Each row was made from one walk, in order. Every step used is in the known rows, and no mark comes twice. Write each row's walk.
Known rows:
rugiv/zukesa/sumok/lupos: 0 18 16 4 -13 -27 -17 -10 -8 -5 29 41 -8 0 -26 -26 -25 -18 28 -4 -5 43 -25 24 -34 2 12 -31 -28 7 -40 -10
zuzub/gido/zukesa/kubi/lupos/sumok: 7 21 -6 14 -10 -20 9 -16 16 -22 0 -8 22 41 43 16 43 0 5 -37 0 -56 -41 -62 -62 -65 -31 45 -19 -3 -20 -18
lupos/sumok/zuzub/gido: 5 73 43 -5 -21 14 -6 -9 20 -39 7 26 3 -59 50 -12 -36 -37 15 -44 -2 -58 5 -11 -44 -48 -44 20 2 14 -33 -19
zuzub/sumok/fetek/garoz/zukesa/rugiv: 53 21 -2 5 33 -25 14 -1 -47 12 71 -17 -35 -78 34 -21 56 34 0 -34 13 -3 -14 -6 -2 46 -5 -7 -53 10 -11 -25
lupos/sumok/zukesa/rugiv: -22 20 23 -14 6 19 -10 -13 1 -29 24 36 44 40 44 -31 -16 -8 29 -30 3 -32 -35 -2 -44 -6 -37 -17 -13 17 -18 -28
fetek/sumok/zukesa/rugiv: -22 19 25 -39 -32 2 -2 -10 -10 -25 41 56 44 33 1 -28 -23 -15 27 27 -1 -31 -41 -28 -2 29 -34 -18 -59 18 -15 2
kubi/lupos/sumok/fetek/garoz: 47 13 -9 21 21 29 18 -13 19 -16 10 -22 -33 -28 43 -22 81 16 -18 -32 16 -40 -53 8 -54 -29 -10 4 -13 30 -21 -49
fetek/garoz/zukesa/totat: 36 29 6 -16 15 -12 -20 16 -16 12 -27 -23 5 -38 18 -27 26 57 0 -9 7 -1 6 25 -5 34 12 -32 -21 35 -35 -56
garoz/zukesa: 29 25 -9 -16 -3 -21 -14 -9 -19 1 -6 -3 9 -22 -12 -31 19 15 37 -5 4 -19 2 -22 -11 -4 -4 -1 -17 17 -38 -35
garoz/fetek/sumok/zuzub: -33 72 40 -47 -20 29 10 10 3 -67 23 32 12 -37 -24 -38 -38 -42 19 24 -7 -22 -4 -59 5 12 -33 12 -35 34 -39 9
rugiv/zukesa: 2 39 -11 -19 -2 -10 -27 -4 -10 -14 47 52 -8 2 5 -35 12 11 28 -2 2 -3 -17 11 -19 9 8 -17 -35 15 -36 -43
sumok/zuzub/gido/zukesa: -8 70 23 -11 -29 -15 -1 1 -12 -23 -4 26 30 -7 18 -16 -23 -33 21 -6 -3 -33 -15 -6 -21 -19 -36 21 -35 -2 -34 6
fetek/garoz/zukesa/kubi/lupos: 48 2 -32 3 16 -37 5 -8 -14 4 3 -59 -13 -10 -9 0 110 35 -23 5 5 -34 -29 -61 -28 -23 -10 22 -30 15 -27 -48
lupos/sumok: -4 34 0 -7 -1 29 -10 -11 13 -29 -2 25 15 -6 30 -42 0 6 33 -31 6 -24 -17 -2 -40 -28 -14 8 2 23 -39 -26
lupos/sumok/zuzub/gido/zukesa/kubi: 3 73 13 5 -14 3 12 1 5 -24 8 16 29 12 45 1 -8 -44 16 -43 1 -63 -7 -57 -41 -51 -46 60 -1 0 -32 3
lupos/kubi: -12 10 -30 -4 -8 -23 -1 -22 -8 -6 -3 29 14 -7 11 -31 -6 11 30 19 -8 10 -16 -44 -3 -25 -13 -2 -35 -28 -46 -25
rugiv/zukesa/sumok: 12 36 8 -18 -4 -20 -24 -8 3 -17 29 46 -13 11 -25 -31 22 -10 24 0 3 43 -16 20 -31 -7 -5 -17 -40 16 -44 -16
fetek/sumok/zuzub/gido/zukesa: -6 79 39 -24 -56 -9 13 0 -3 -30 15 41 26 -9 1 -11 -47 -50 22 12 -4 -55 -19 -30 -3 -7 -39 24 -50 8 -30 19
zuzub/gido: -3 31 23 -15 -26 -18 -9 -1 0 -19 -2 34 13 -35 17 -5 8 21 23 -7 1 -19 -7 0 -14 -20 -12 12 -34 -2 -29 0
rugiv/zukesa/totat: 10 43 -11 -24 2 -12 -47 7 -2 -3 27 61 -3 -9 31 -41 -15 27 31 -2 0 19 -7 28 -19 39 18 -52 -36 21 -40 -56
zuzub/gido/zukesa: -17 35 17 -11 -23 -20 -3 3 -10 -13 -12 25 37 23 13 -8 5 17 27 -9 4 -22 -21 4 -13 -14 -13 20 -40 -6 -27 9
gido/zuzub: 5 3 25 -11 -6 3 7 -11 -1 -16 0 44 13 -40 -3 -4 21 31 28 10 0 -10 -15 -8 -21 -8 -16 12 -32 -4 -31 0
garoz/fetek/sumok/zukesa/rugiv: -58 24 56 -54 -11 17 8 9 -14 -58 42 43 46 38 -17 -20 -21 -9 17 23 -3 -16 -26 -52 3 40 -33 -20 -51 24 -15 13
zukesa/sumok: 4 22 7 -17 -9 -5 -10 -8 10 -24 -21 22 13 -4 -26 -38 26 -5 30 13 3 45 -21 7 -24 -21 -17 9 -42 12 -46 14
kubi/zukesa: 6 7 -15 -19 -11 -19 -23 -13 21 -10 6 57 12 -32 1 -31 14 6 6 17 9 5 -40 4 -24 14 10 8 -6 15 -40 19
lupos/kubi/zukesa: -3 -7 -31 -3 -12 -46 -9 -28 18 6 10 56 12 -24 8 -21 -11 -1 2 30 -3 15 -33 -37 -14 -7 5 -1 -8 -21 -45 4
zukesa/kubi: 3 21 -34 -14 -4 -2 -7 -2 -7 -9 9 30 13 -5 6 -27 48 15 30 13 5 -2 -18 -56 -12 -15 -7 39 -29 3 -38 3
zuzub/sumok/lupos/kubi/zukesa/totat: -15 -21 -40 20 -2 -71 -19 -24 -7 22 3 73 8 -72 55 -29 -91 17 12 1 -12 59 -37 -24 -18 44 14 -37 -24 -31 -50 -7
sumok/zukesa: -20 8 -14 -21 -8 -5 -12 -7 -17 -20 -21 43 38 41 -2 -36 20 6 31 7 9 -5 -37 -1 -14 -2 -31 11 -32 11 -41 -22
gido/zuzub/sumok/zukesa/totat: -16 -11 3 -10 13 -28 -8 -4 -29 -11 -22 73 27 -22 40 -10 -8 46 27 -17 2 30 -20 3 -17 38 -41 -6 -63 -4 -44 -28
kubi/zukesa/totat: 11 11 -11 -22 -8 -17 -43 0 26 1 -13 65 19 -45 29 -36 -13 24 6 17 7 28 -28 21 -24 41 22 -28 -9 23 -42 3
lupos/sumok/zuzub/gido/zukesa: -5 79 36 -1 -20 11 3 -5 7 -33 -3 18 29 1 46 -14 -42 -44 21 -46 0 -59 -9 -5 -44 -41 -41 25 -5 10 -32 -11
zukesa/kubi/lupos/sumok: 17 9 -33 8 5 4 -6 -24 26 -29 6 -2 3 6 34 -19 54 0 12 -21 0 -35 -41 -71 -61 -56 -22 30 -11 13 -31 -35
sumok/lupos/kubi/zukesa/rugiv: -16 -20 2 12 -14 -51 -3 -33 6 15 52 53 23 -45 26 -12 -76 -10 1 29 -17 13 -46 -37 -24 21 18 -45 -6 -37 -16 22
gido/zukesa/rugiv: -24 34 5 -16 -1 2 -9 -2 -16 -15 29 23 51 38 20 -41 -5 9 35 9 -1 -3 -36 -1 -16 21 -3 -19 -49 -2 -15 11
fetek/garoz/zukesa/rugiv: 25 27 28 -13 15 -14 -3 3 -24 1 39 -31 7 -33 8 -20 37 36 -4 -4 4 -25 -7 5 -11 23 1 -28 -32 17 -10 -25

Write each row's walk:
6 66 28 -17 -31 -11 -9 -5 0 -30 6 34 7 -65 23 -13 -16 -26 17 -6 -4 -32 0 -10 -20 -28 -37 13 -29 2 -34 -3 -> sumok/zuzub/gido
1 -39 -34 8 12 -55 17 -30 -26 -23 8 39 8 4 17 17 75 26 4 -6 0 -3 -54 -82 -41 -19 -64 45 -74 -21 -35 -22 -> gido/zuzub/sumok/zukesa/kubi/lupos
34 31 28 3 -19 -19 17 0 -4 -1 -13 18 6 13 -11 3 37 -13 25 -11 13 22 -25 9 -19 -18 -16 30 -44 -7 -29 37 -> zuzub/gido/zukesa/sumok/fetek
33 23 -9 0 11 23 17 12 -12 1 13 8 -20 -38 12 -28 76 28 -1 -1 20 -8 -31 23 -4 14 5 17 -29 15 -29 -11 -> sumok/fetek/garoz
0 64 7 -12 -13 0 -2 -3 -2 -29 -25 15 34 28 -24 -49 -6 -54 28 13 -1 32 -28 3 -33 -20 -37 19 -45 10 -49 23 -> gido/zukesa/sumok/zuzub
-21 -16 2 -6 8 -32 13 -16 -35 -23 0 67 19 -10 14 -5 19 29 25 -16 6 7 -32 -12 -17 7 -53 27 -63 -11 -41 -10 -> gido/zuzub/sumok/zukesa
31 -2 8 15 28 -2 42 0 -29 -3 32 33 -38 -87 28 2 74 54 -7 -22 17 5 -25 10 -6 24 -18 35 -60 -7 -27 0 -> gido/zuzub/sumok/fetek/garoz
72 27 -1 -3 21 0 -4 18 -21 30 -12 -21 -25 -58 24 -23 49 46 3 -15 18 -3 1 18 1 44 19 -23 -16 32 -31 -52 -> sumok/fetek/garoz/zukesa/totat
47 -14 -20 7 -7 -42 8 -29 25 19 8 51 -24 -35 -18 -12 22 -30 -2 29 7 56 -38 -33 -20 -12 2 10 -17 -21 -45 34 -> lupos/kubi/zukesa/sumok/fetek
49 62 66 -6 -12 -39 8 5 -6 -13 -14 -37 -16 -67 -23 14 29 -24 -23 -15 3 -10 17 8 -26 -35 -42 16 -27 15 -35 -5 -> fetek/garoz/zukesa/sumok/zuzub/gido
-14 -17 -7 2 -48 -48 14 -33 12 13 25 68 10 -36 -8 -12 -85 -25 6 44 -12 -10 -50 -56 -3 15 9 -10 -10 -18 -38 20 -> fetek/sumok/lupos/kubi/zukesa
-7 -4 -5 -10 -6 -45 -12 -30 17 5 53 56 18 -31 28 -17 -27 -4 -2 31 -9 13 -35 -40 -19 11 5 -31 -21 -26 -23 14 -> lupos/kubi/zukesa/rugiv
-25 0 -6 3 -43 -24 21 -25 -12 4 14 41 15 -19 -6 -20 -82 -14 37 33 -17 -15 -31 -65 7 -1 -4 -13 -35 -23 -35 -8 -> fetek/sumok/lupos/kubi
16 5 7 -16 -13 -29 -18 -14 33 -15 -9 49 9 -22 -29 -27 23 -16 3 21 8 51 -38 14 -36 -2 0 10 -17 16 -47 45 -> kubi/zukesa/sumok
-18 -15 13 19 0 -26 16 -20 -31 -10 14 53 4 -77 19 -5 -32 33 32 -19 -6 13 -26 -8 -23 18 -16 8 -43 -22 -33 6 -> gido/zuzub/sumok/lupos
-19 14 10 10 -15 -12 6 -8 -13 -4 -35 12 42 42 -30 -34 -27 -15 39 7 -2 41 -46 15 -31 -3 -2 0 -32 -1 -39 30 -> gido/zukesa/sumok/lupos
21 14 -47 -3 2 -36 -25 -18 0 -13 57 25 -20 16 7 -11 70 4 5 8 -3 -11 -41 -57 -43 -18 -3 0 -47 7 -30 -50 -> rugiv/zukesa/kubi/lupos
37 23 11 -15 -6 -30 -9 -13 -5 -5 -23 -15 6 -12 -44 -25 29 -3 32 -2 2 27 1 -13 -22 -17 -13 3 -26 19 -45 -9 -> garoz/zukesa/sumok
-10 12 -23 -6 5 14 0 -8 0 -19 -8 34 35 57 24 -19 33 -9 24 -29 11 -34 -30 -52 -34 -34 -37 47 2 15 -40 -26 -> lupos/sumok/zukesa/kubi
-24 -31 -5 33 1 -53 31 -34 -34 6 14 52 1 -67 26 6 -55 26 30 -6 -18 21 -23 -52 -12 -4 -23 2 -46 -59 -39 -10 -> gido/zuzub/sumok/lupos/kubi
66 14 -48 13 34 -28 24 5 -50 22 38 -20 -45 -59 15 -11 105 34 -4 -36 23 -7 -13 -58 7 18 -6 59 -42 8 -33 -24 -> zuzub/sumok/fetek/garoz/zukesa/kubi
-10 74 47 -17 -23 -15 -4 0 -12 -22 39 26 38 -13 38 -12 -39 -34 17 -5 -8 -35 -16 -10 -25 -1 -35 -9 -49 -9 -11 19 -> sumok/zuzub/gido/zukesa/rugiv
-7 -1 -14 1 0 -1 -11 -30 12 -37 -21 11 29 51 28 -28 25 -7 14 -23 2 -39 -56 -15 -66 -42 -47 -2 -14 23 -35 -61 -> kubi/lupos/sumok/zukesa
46 57 32 -9 4 -16 3 1 -9 -16 -17 -40 -11 -44 -33 -28 36 -27 -12 -2 2 9 3 6 -24 -16 -31 7 -26 27 -46 -14 -> fetek/garoz/zukesa/sumok/zuzub
10 31 -34 -16 2 -17 -21 0 -11 -4 59 51 -11 11 5 -19 45 6 21 0 4 -6 -15 -41 -16 -1 5 18 -27 2 -36 -27 -> rugiv/zukesa/kubi
23 20 -29 8 24 1 17 5 -32 -7 29 20 -32 -62 33 -34 70 36 2 -24 22 15 -34 17 1 27 -9 27 -59 10 -36 -11 -> zuzub/sumok/fetek/garoz
33 -2 -5 8 13 -10 27 -14 -26 -5 33 60 -28 -85 25 -7 40 30 30 -21 10 11 -23 -19 -13 17 -20 32 -55 -12 -33 2 -> gido/zuzub/sumok/fetek
8 15 -14 3 0 9 -13 -30 26 -38 -5 1 4 -3 34 -35 23 4 19 -24 -1 -32 -43 -17 -66 -45 -23 -8 -11 25 -31 -49 -> kubi/lupos/sumok
27 25 4 -11 11 -15 1 4 -23 1 -7 -31 -1 -26 -11 -20 53 39 1 -8 9 -22 -5 9 -5 3 -1 3 -18 22 -34 -38 -> fetek/garoz/zukesa
-7 34 35 -10 -23 -28 3 0 0 -16 -29 17 32 33 -19 -3 15 -3 22 -5 2 23 -18 16 -24 -28 -23 22 -47 -7 -35 35 -> zuzub/gido/zukesa/sumok
-19 16 1 -35 -38 0 0 -9 -9 -22 -3 58 36 38 -18 -31 -7 -11 31 24 7 -29 -37 -24 2 10 -35 14 -46 22 -40 -10 -> fetek/sumok/zukesa
68 30 10 12 26 24 20 0 -8 9 11 -34 -31 -41 21 -17 59 17 -1 -54 21 -53 -6 5 -22 -5 -2 15 18 36 -26 -53 -> lupos/sumok/fetek/garoz/zukesa
